Each row comes from the steps of one walk. Every step used is in the known rows, and no mark comes twice. Write the walk behind each row, first mark first.
Known rows:
zirag/deruz/bobobud/mizekes: [-0.24  1.43 -4.18  2.05  0.24 -3.83 -1.87  0.41 -0.25  2.89  2.21  4.06
 -0.64 -0.08 -0.77 -0.16 -2.22 -0.71  1.19  1.74  0.97 -0.73 -3.07]
gekuv/futis/zirag/mizekes/deruz/bobobud: [ 0.42  3.71  0.01 -1.86 -2.23 -0.39 -2.55 -3.02  0.97  1.59  0.66 -2.58
  2.39 -3.32  0.57  0.58 -1.39  0.02  0.50  3.17 -0.45  1.68 -3.27]
deruz/gekuv/futis/zirag/mizekes/bobobud: [-7.06 -2.43  2.51 -0.33 -1.86 -0.58 -0.05 -3.25 -0.12  1.80 -0.53 -1.59
  6.42  3.58  1.47 -0.87 -0.24  1.03  0.84  1.73 -2.12 -0.22  0.93]
gekuv/mizekes/futis/zirag/deruz/bobobud: [-1.46  4.25 -1.37  4.31  2.21  0.56 -2.96  2.46 -1.58  0.81  2.77 -1.02
 -0.51  3.44 -4.28  2.06 -2.71  3.96 -1.94  1.47 -1.44 -0.34 -8.56]
gekuv/zirag/deruz/bobobud/mizekes: [ 0.34  1.76 -5.37  1.59  2.47 -1.14 -2.56  2.40 -0.56  1.41  2.81  4.96
 -1.15  1.29 -1.76 -0.45 -1.74 -0.83 -1.32  0.74  3.75  2.03  0.50]
gekuv/futis/zirag/deruz/bobobud/mizekes: [-3.75  3.41 -4.38 -0.84 -3.86 -4.04 -0.58 -1.03 -0.97  3.37  1.41  1.34
  2.25 -1.15  0.09 -0.57 -2.03 -0.35  0.45  4.19  0.12  1.96 -5.29]
deruz/zirag/mizekes/bobobud: [-0.14 -1.86  3.52 -2.56  3.05  1.80 -2.97 -3.47 -0.06  1.41  1.22  0.41
  0.71  0.04  3.49  2.85  1.75  0.08  0.32 -1.21 -0.37 -1.54  4.14]
mizekes/gekuv/futis/zirag: [-0.40  1.71 -1.11 -2.15 -4.38 -0.27  0.25 -1.84  1.46 -1.90 -2.52 -1.94
  0.91 -2.11  0.54 -1.61  0.85 -1.18 -0.24  1.90 -0.24  2.04 -0.57]
gekuv/mizekes/futis/zirag: [-2.70  3.40  0.63  3.95 -0.81  2.42  0.30  1.57 -0.99 -0.24  1.71 -2.52
 -0.55  3.01 -3.30  3.02  0.15  2.03 -0.83  0.10 -2.29 -1.98 -6.94]
futis/zirag/deruz/gekuv/mizekes: [-0.99 -2.42 -1.15  0.78  2.38  0.56 -0.31  2.68 -0.80  6.60  3.40  0.18
  0.96  8.55 -1.58 -0.90 -4.70  3.62 -0.88  1.23 -0.62  3.19 -2.90]
futis/mizekes/deruz/gekuv: [-0.33 -5.43  1.96  0.77  4.23 -0.06  3.31  1.96  0.59  3.38 -0.13 -3.90
 -0.17  0.29  2.75 -2.54 -2.57  2.61  0.76 -0.58 -0.30  0.82  2.24]
zirag/mizekes/gekuv: [ 3.26  1.53  2.46 -1.32 -2.94  1.78 -3.51 -2.09  3.29 -3.19 -1.08 -1.40
  0.05  1.36 -1.25  1.46 -0.33 -2.28  2.40  0.10 -0.49 -0.38  2.60]
bobobud/mizekes/gekuv: [-0.15  1.67 -0.61  2.09 -5.98 -1.62  1.74 -0.84  0.50 -0.48 -1.37  0.78
 -0.95 -0.87 -0.16 -0.23  2.53 -4.22  1.93  0.59  0.58 -1.33  0.74]
gekuv/zirag: [ 0.67  0.11 -2.34 -0.23  2.60  2.67 -0.06  1.22  1.25 -1.13  1.58  2.66
 -1.64  0.20 -0.55  0.00  0.83 -1.07 -1.19 -1.68  2.07  0.29  3.02]
zirag/deruz: [ 0.79 -2.96 -1.72 -1.09  3.46 -1.81 -0.91  1.49  1.31  0.92  1.82  1.18
 -2.21  1.99  1.15 -0.83 -3.21  0.85 -0.19 -1.45 -0.50 -0.02 -0.86]
mizekes/deruz: [ 3.00 -2.43  0.59  0.69  2.56 -0.66  1.73 -0.10  1.01  1.61  0.49 -2.20
 -3.23 -3.35  3.06 -1.18  0.19 -0.43 -0.67 -2.35 -0.03 -0.56 -0.33]
mizekes/gekuv/zirag: [ 3.21  0.32 -1.80  0.03  0.88  2.71 -1.48  1.13  1.85 -4.08 -1.50  1.15
 -1.98  0.25 -1.01 -1.25  1.37 -1.82 -1.83 -1.12  2.93  1.90  4.20]
deruz/futis/zirag/mizekes: [ 2.64  2.47  1.96 -7.47 -2.80  2.02 -1.86 -1.22  0.59  2.35 -3.30  0.11
  3.91  0.12 -1.42  2.80  0.84  3.45  3.72  0.48 -1.48  1.79 -2.74]
bobobud/mizekes: [-2.85  1.32 -1.41  2.39 -4.69 -1.86  3.06 -0.86  0.04  2.05  1.10  1.98
 -0.55 -1.05  0.21  1.13  2.12 -3.78  2.97 -0.11  0.06 -2.88 -1.01]
zirag/futis: [-0.63 -1.97  1.89 -0.27 -0.51 -1.71  3.06 -2.38 -0.55 -3.21 -0.16  1.18
 -0.86 -2.88  0.40 -1.05  1.02 -2.71  0.13 -1.82 -2.15 -3.74  3.21]
mizekes/gekuv: [ 2.20 -0.19 -0.43 -0.03 -0.85  0.54 -0.26 -0.78  2.17 -2.55 -1.96  0.03
 -1.77 -1.31  0.24 -1.10  1.06 -1.45  0.37 -0.60  0.07 -0.68  1.69]
futis/zirag/mizekes: [ 1.34  3.37  1.90 -4.01 -3.21  3.21 -2.25 -0.92  1.59  2.70  1.33 -0.54
  1.16  0.51 -1.32  3.47 -2.72  0.82  3.66  2.17 -1.98 -1.50 -2.36]
zirag/futis/mizekes: [-0.47 -2.35  3.39 -2.09  0.06 -0.69  3.18 -0.07 -0.52 -3.99  0.05 -0.45
 -0.09 -2.96  0.61 -0.23 -1.43 -0.75  1.36 -0.42 -2.37 -3.96  4.03]
futis/zirag: [ 0.51  1.61 -0.63 -2.23 -1.13  1.98  1.20 -0.05  0.48  3.83  0.76  0.47
 -0.29 -2.19 -0.18  1.32 -1.50  1.50  2.09  1.45 -1.53 -1.85 -3.23]

Write each row's walk:
[-0.89 -0.24 -1.44 -0.13 -2.79 -1.56  0.48 -2.27  2.46 -4.40 -2.52 -1.51
  0.18 -1.73  1.21 -2.50  2.36 -2.93 -0.77 -0.11  0.25  1.49  1.92]	mizekes/gekuv/futis
[ 2.84 -0.93  0.61 -0.33 -0.01  1.02  0.05 -0.06 -0.10 -7.40 -1.97  1.02
 -1.66 -0.68 -0.86 -2.49  1.74 -3.25 -3.16 -1.61  1.54  0.93  6.95]	mizekes/gekuv/zirag/futis
[-6.58 -2.16  0.43  8.20  1.90  0.22  2.36  0.26 -0.42  1.05  0.98 -2.27
  0.85  7.37 -2.78 -1.03  2.04  0.83 -0.92 -1.64 -1.86 -0.50 -1.45]	deruz/gekuv/mizekes/futis
[-2.92  3.23 -1.21  0.15 -9.16 -2.38  2.32 -1.40 -0.17 -0.19 -1.81 -0.72
  1.40 -1.54  0.27 -0.70  2.11 -3.77  1.19  2.80  0.43  1.27 -1.55]	bobobud/mizekes/gekuv/futis/zirag
[ 0.90  3.69 -1.96  3.54 -3.59 -1.57 -0.29 -1.46 -1.46 -3.77 -1.06  3.77
  0.04 -3.68 -3.10 -1.21  2.74 -4.57 -0.68  1.75  2.45 -0.72  3.72]	deruz/bobobud/mizekes/gekuv/zirag/futis
[ 0.10  3.60 -3.13 -0.64 -1.44 -1.86 -1.48  1.07 -1.18  5.91  1.97  3.06
  0.33 -0.96 -1.40  1.09 -4.11  1.95  1.77  3.94 -0.09 -0.24 -5.80]	futis/zirag/deruz/bobobud/mizekes
[ 2.87 -0.07 -0.16 -1.97  1.55  3.51 -1.17  3.35  1.70 -4.47 -1.18 -0.68
 -1.06 -0.14 -0.53 -0.23 -1.59  0.89 -0.17  0.32  2.12  1.52  4.55]	futis/mizekes/gekuv/zirag
[-0.09 -2.08  1.63  4.68  2.15  1.43 -1.73  0.40 -0.96 -2.05  3.37  1.32
 -0.11  2.98  0.47  2.65  1.17 -0.10 -2.25 -2.82  0.54 -3.64 -1.12]	gekuv/mizekes/bobobud
[-2.23 -3.38  2.51  0.69 -0.17 -1.65  0.11 -3.06  1.89  1.44  0.40 -4.56
  2.02  3.03  2.13 -2.05 -0.02 -1.92  0.38 -0.65 -0.68  2.64  2.65]	zirag/mizekes/deruz/gekuv/futis
[ 0.39 -1.55  0.21 -0.43  1.57  0.83  1.56 -0.04 -0.69 -4.64  0.90  2.44
 -1.16 -0.83 -0.87 -1.19  1.24 -2.83 -2.37 -2.26  0.97 -0.83  5.85]	gekuv/zirag/futis
[ 4.44  0.90 -3.89  0.18  4.34  0.77 -4.81  2.03  1.28 -3.06 -0.55  2.88
 -1.94  1.12 -2.07 -2.23 -1.85  0.45 -2.89  0.47  3.53  3.77  2.62]	mizekes/gekuv/zirag/deruz/bobobud
[ 1.64 -4.82  1.56 -5.78  4.98 -1.86 -1.94  3.03 -1.43 -1.28 -2.97  0.46
  2.57  1.27  2.86  0.51 -2.16  6.38 -0.38 -2.45 -0.34  1.06 -0.99]	zirag/deruz/futis/mizekes/bobobud
[ 4.45 -1.07  1.23 -5.17  1.22  0.21  1.56  0.29 -0.90  4.00 -3.52 -2.18
  0.47 -3.87  2.17 -0.66  1.44  3.95 -0.19 -1.47 -0.25  3.14 -4.14]	mizekes/deruz/futis/zirag
[-2.97  2.65  3.26  0.75 -1.45  0.64 -1.87 -1.56  1.85 -3.30 -0.70 -3.15
  0.00  0.82 -1.70  3.13  0.48 -0.39  3.02 -0.41 -3.90 -3.61 -2.19]	zirag/mizekes/futis
[ 1.49  1.04  0.75 -2.44 -4.64 -2.11  3.43  0.31 -2.30  5.02 -2.79 -1.16
  1.15 -3.11  1.79  0.24  3.03  0.74  1.50 -0.25  0.48  2.12 -4.66]	bobobud/mizekes/deruz/futis/zirag
[ 3.75  0.84 -1.31  5.85  3.72  0.87 -1.86  0.50 -0.16  1.56  3.75 -0.21
 -2.27  0.02 -1.03  0.39  0.05  0.10 -2.81 -1.14  2.08  0.44 -2.65]	gekuv/mizekes/deruz/bobobud
[-0.51 -2.55  2.07  0.98 -1.32 -3.43  5.18 -2.26 -3.16  3.27  0.70 -0.84
 -2.69 -3.40  4.27 -1.56  3.72 -4.04 -1.35 -1.63  0.63  0.46  3.60]	bobobud/mizekes/deruz/zirag/futis
[-3.09  1.72  0.36  6.12  0.82  0.89  0.30  0.87 -0.07 -2.85  2.00 -2.14
 -1.67  3.39 -2.74  1.96  1.99  0.10 -1.49 -2.12 -1.69 -2.36 -4.26]	gekuv/mizekes/futis
[-4.19 -6.63  3.39  1.09  4.66  0.52  2.52  0.82 -2.60 -3.07 -0.49  0.89
  2.87  2.64  0.86 -2.62 -0.39  0.70 -2.18 -1.54 -0.17 -1.43  8.32]	deruz/gekuv/zirag/futis/mizekes/bobobud
[ 2.50 -3.36  1.24 -2.89  5.88  1.24  1.86  1.24  0.19  3.55  0.75 -3.38
 -2.93 -3.32  5.01 -0.46 -1.02  2.57 -0.50 -1.15  0.54  1.87  2.73]	futis/mizekes/deruz/zirag
[-1.62 -2.91 -1.35 -1.89  2.57 -0.76  0.87  1.44 -0.13  6.83  0.95  0.41
  1.00  4.52  0.03 -2.02 -4.88  3.74  0.67  1.75 -1.72  1.94 -2.25]	futis/zirag/deruz/gekuv
[ 2.66 -4.17  0.27 -5.37  6.95  0.82 -3.05  4.61 -1.60 -2.98 -1.76  2.05
  2.19  2.55  1.77  0.15 -1.25  5.42 -2.82 -2.71  2.37  3.28  1.81]	gekuv/zirag/deruz/futis/mizekes/bobobud
[-4.50  7.26 -2.01  4.11 -4.19 -1.67  0.81 -1.04 -1.55  2.44 -0.62  0.91
  0.96 -4.75 -3.28  2.14  1.35  0.35  2.81  3.82 -2.00 -4.16 -7.40]	deruz/bobobud/mizekes/futis/zirag
[-3.07  1.38  2.28 -1.35  2.01  1.55 -1.04 -2.75  0.81  0.81 -0.11 -2.33
 -0.64  0.52  0.75  2.31  2.65  0.33  1.13 -0.79 -2.08 -0.44  1.14]	deruz/zirag/mizekes/futis
[ 0.29  2.03 -2.08  2.15 -4.77  0.28  0.65  1.01  0.38 -2.11 -0.87  2.10
 -1.28  0.38 -1.01 -0.23  2.79 -4.41 -0.21  0.15  2.96  1.23  2.98]	bobobud/mizekes/gekuv/zirag
[-0.68 -3.20  3.06 -0.79  2.88  0.94 -0.12  1.49 -0.32 -2.17  0.06 -0.27
  0.99 -2.63  2.96  1.95 -1.91  2.80  1.07 -0.73 -0.95 -5.38  0.82]	futis/mizekes/bobobud
[ 1.02  4.72 -4.13  3.46 -2.59 -0.21 -1.53 -0.43 -0.05 -1.10 -0.56  4.05
 -0.27 -2.65 -3.02 -0.09  2.34 -3.43  0.39  2.23  3.69  0.31  1.45]	deruz/bobobud/mizekes/gekuv/zirag
[ 1.61 -2.09  3.83 -2.19 -1.03 -0.39  2.11 -0.01 -0.42 -6.60 -2.26 -1.67
 -0.39 -2.88  0.06 -1.43 -1.24 -1.18  0.41 -0.05 -1.64 -2.23  5.47]	zirag/futis/mizekes/gekuv
[ 4.70 -0.19  0.96 -1.03  1.11  1.70 -0.03  1.75 -1.50  2.99 -0.13 -2.25
  0.16  1.79 -0.21  1.01  1.64  3.20 -2.49 -1.96  1.37  4.18 -4.38]	gekuv/mizekes/deruz/futis/zirag
